What can hang from each mark:
j_401: j_80 j_496 j_561 j_761
j_80: j_235 j_401 j_441
j_455: j_235
j_496: j_401
j_441: j_80 j_761
j_761: j_401 j_441
j_235: j_80 j_455

Each row was made from one small tree. Brackets hold a mark, then the marks that hang from it, in the order of their numbers. Every link used is in the known rows. Write each row's tree.
Known rows:
{j_761 j_401}: -.01,.07,-.07,-.28,-.13,.04,.05,.22,-.01,.13,.12,.00,.13,.04,-.12,.31,.01,-.27
{j_235 {j_80 j_441}}: .16,-.09,.06,.02,-.11,.11,.06,.14,-.31,-.11,.16,-.02,-.11,-.12,-.25,.16,-.15,.34
{j_496 {j_401 {j_80 {j_235 j_455} j_441} j_561 j_761}}: -.14,-.12,.54,.36,.27,-.09,-.24,-.50,.17,-.15,.00,.08,.02,.10,-.59,-.04,.01,.05
{j_455 {j_235 {j_80 {j_441 {j_761 {j_401 j_496 j_561}}}}}}: .14,.42,-.34,.04,.12,.00,-.03,.39,.17,-.02,.07,.17,.02,-.18,.25,-.18,-.14,-.02
{j_441 {j_761 {j_401 j_80 j_496}}}: -.05,.43,-.30,-.09,.04,-.13,.09,.00,.13,.15,-.06,-.10,.10,.12,.20,-.30,-.04,-.30
{j_761 j_401 {j_441 {j_80 j_235}}}: -.09,-.16,.14,.05,-.22,.14,.19,.04,-.08,.27,.08,-.17,-.09,.00,.46,-.18,.15,-.04
{j_455 {j_235 {j_80 {j_401 j_496 j_561} {j_441 j_761}}}}: .13,.26,-.53,-.02,-.01,.02,-.07,.55,.14,-.31,-.04,.21,.01,-.13,.28,-.05,-.10,.27
{j_496 {j_401 {j_761 j_441}}}: -.18,-.10,.33,.29,.05,-.06,-.13,-.09,.04,-.14,.12,-.27,-.02,-.04,-.40,.00,.25,-.13
{j_761 j_401 {j_441 j_80}}: -.02,-.01,.09,.20,-.18,.12,.20,.06,-.16,.26,.14,-.33,-.02,-.02,.18,-.15,.17,-.05
{j_761 {j_441 {j_80 {j_401 j_496}}}}: -.04,-.17,-.23,.05,-.16,.05,.12,.25,-.24,.00,-.06,-.23,-.09,-.02,.32,.02,.20,.24
{j_496 {j_401 j_561}}: -.09,-.01,-.15,.14,.13,-.02,-.18,.00,.11,-.11,.02,.07,.25,.19,-.70,.18,.10,-.13
{j_401 {j_80 {j_235 j_455} j_441} j_496}: -.01,-.23,.16,-.42,.10,-.05,.07,-.20,-.32,.11,-.14,.12,-.03,-.08,.03,.08,-.11,.18
{j_235 {j_80 {j_401 j_561} j_441} j_455}: .32,-.12,-.09,-.03,.02,.10,-.11,.20,-.05,-.27,.00,.24,.04,-.13,-.52,.38,-.13,.36
{j_441 {j_80 j_401} j_761}: -.03,.07,-.28,.07,-.42,.10,.16,.33,.06,-.16,.05,-.12,.08,.29,.30,-.08,-.03,.16
{j_455 {j_235 {j_80 j_401 {j_441 j_761}}}}: .14,.12,-.30,-.17,-.28,.14,.06,.56,-.03,-.36,.06,.08,.03,-.10,.28,.01,-.06,.41
{j_401 j_80 j_561 j_761}: -.08,.05,.41,.35,.18,-.10,-.11,-.63,.05,.02,.08,-.30,.12,.30,-.33,.02,-.04,-.28
{j_761 {j_401 {j_80 {j_235 j_455}} j_496 j_561} j_441}: .01,.04,-.01,-.07,.34,-.09,-.02,-.38,.07,.32,-.21,.00,.07,-.07,.09,-.24,.15,-.30
{j_761 {j_401 j_80 j_496 j_561} j_441}: -.04,.27,-.19,.26,.29,-.12,-.01,-.31,.02,.27,-.13,-.21,.01,-.03,-.03,-.31,.19,-.26
{j_455 {j_235 {j_80 j_401}}}: .17,-.20,-.28,-.52,-.09,.16,-.01,.50,-.18,-.28,-.05,.02,.25,.05,.23,.45,.05,.29

Which tree is each row?
-.11,.00,.14,.13,-.36,-.02,-.05,.31,.05,-.32,.17,.06,-.28,-.11,-.13,.34,-.05,.22 -> {j_80 {j_401 j_761} j_441}
-.02,.23,.01,.34,.10,-.01,.04,-.43,.00,.22,-.02,-.30,.07,.06,-.19,-.34,.20,-.21 -> {j_761 {j_401 j_80 j_561} j_441}
.33,-.22,.24,-.23,.01,.13,.04,.08,-.35,-.04,.15,.04,.07,-.19,-.47,.31,-.18,.26 -> {j_235 {j_80 j_441} j_455}
-.02,.11,.09,.35,-.02,.01,.02,-.43,-.18,.02,.06,-.11,.01,.14,-.48,-.13,-.08,.14 -> {j_401 {j_80 j_441} j_561}
.03,-.15,.19,-.50,.04,.04,.07,-.20,-.08,.20,-.08,.03,.23,.14,.02,.17,.01,-.16 -> {j_761 {j_401 {j_80 {j_235 j_455}}}}
-.11,.02,-.12,.22,.12,-.01,.03,.00,.12,.33,-.05,.00,-.12,-.04,.47,-.23,.11,-.22 -> {j_761 {j_401 j_496 j_561} {j_441 {j_80 j_235}}}
-.12,-.10,-.05,-.03,-.02,.02,.14,.15,-.06,.32,-.03,-.08,-.15,-.10,.62,-.14,.13,-.09 -> {j_761 {j_401 j_496} {j_441 {j_80 j_235}}}
-.12,.35,-.09,.17,-.31,.02,.05,.15,.39,.03,.15,.33,-.19,-.06,.11,-.35,-.18,-.20 -> {j_80 j_235 {j_441 {j_761 {j_401 j_561}}}}
.31,-.23,-.02,-.27,-.10,.13,-.02,.34,-.22,-.28,.02,.16,.01,-.17,-.36,.45,-.11,.48 -> {j_235 {j_80 j_401 j_441} j_455}
-.19,-.04,.31,.31,.33,-.20,-.12,-.64,.11,.12,-.12,-.19,-.15,.04,.23,-.30,.08,-.29 -> {j_401 {j_80 j_235} j_496 j_561 {j_761 j_441}}
.30,.33,-.14,.08,.21,-.04,-.05,.16,.18,.04,.07,.23,.00,-.25,-.24,-.12,-.25,-.08 -> {j_235 {j_80 {j_441 {j_761 {j_401 j_496 j_561}}}} j_455}
.01,.32,-.19,-.16,.21,-.12,-.01,-.19,.35,.19,-.14,.16,.20,.12,.14,-.29,-.10,-.45 -> {j_441 {j_761 {j_401 {j_80 {j_235 j_455}} j_496 j_561}}}
.04,-.39,.31,-.57,.01,.08,.10,-.38,-.29,.10,-.09,-.06,.28,.21,-.07,.18,-.02,-.02 -> {j_401 {j_80 {j_235 j_455}}}
.03,-.45,.35,-.18,-.19,.18,.20,-.14,-.32,.20,.07,-.21,.08,.01,.20,-.05,.10,.03 -> {j_761 {j_441 {j_80 {j_235 j_455}}}}
-.20,-.11,-.14,-.14,.05,-.16,-.25,.20,.40,-.21,-.13,.34,-.12,.07,.29,.40,-.03,-.23 -> {j_80 j_235 {j_401 j_496 j_561 j_761}}
.29,.19,-.38,.02,.10,-.04,-.11,.32,.18,-.26,-.07,.30,-.03,-.19,-.21,.04,-.20,.22 -> {j_235 {j_80 {j_401 j_496 j_561} {j_441 j_761}} j_455}
-.03,.07,-.20,.00,.31,-.13,-.07,-.37,-.12,.12,-.16,-.10,.18,.22,-.20,.03,-.03,-.16 -> {j_401 j_80 j_496 j_561}
-.04,.04,-.09,.11,.02,.00,.15,.16,-.15,.32,.03,-.24,-.09,-.10,.35,-.11,.16,-.09 -> {j_761 {j_401 j_496} {j_441 j_80}}
-.19,-.28,.18,-.13,-.29,.01,-.04,.12,.15,-.23,-.01,.01,-.21,-.04,.34,.17,.16,-.04 -> {j_80 j_235 {j_401 {j_761 j_441}}}
-.23,-.13,.01,-.13,-.20,-.12,-.11,.42,.16,-.28,-.02,.35,-.43,-.18,.37,.33,-.09,.17 -> {j_80 j_235 {j_401 j_496 j_761} j_441}
-.07,.08,.08,.26,.12,-.02,-.10,-.34,.20,-.14,-.08,.16,.12,.15,-.53,-.38,-.01,.11 -> {j_496 {j_401 {j_80 {j_235 j_455} {j_441 j_761}} j_561}}
-.20,-.16,.62,.13,-.12,-.04,.03,-.42,-.12,-.06,.11,-.12,-.24,.07,.08,-.05,-.10,.11 -> {j_401 {j_80 j_235 j_441} j_761}
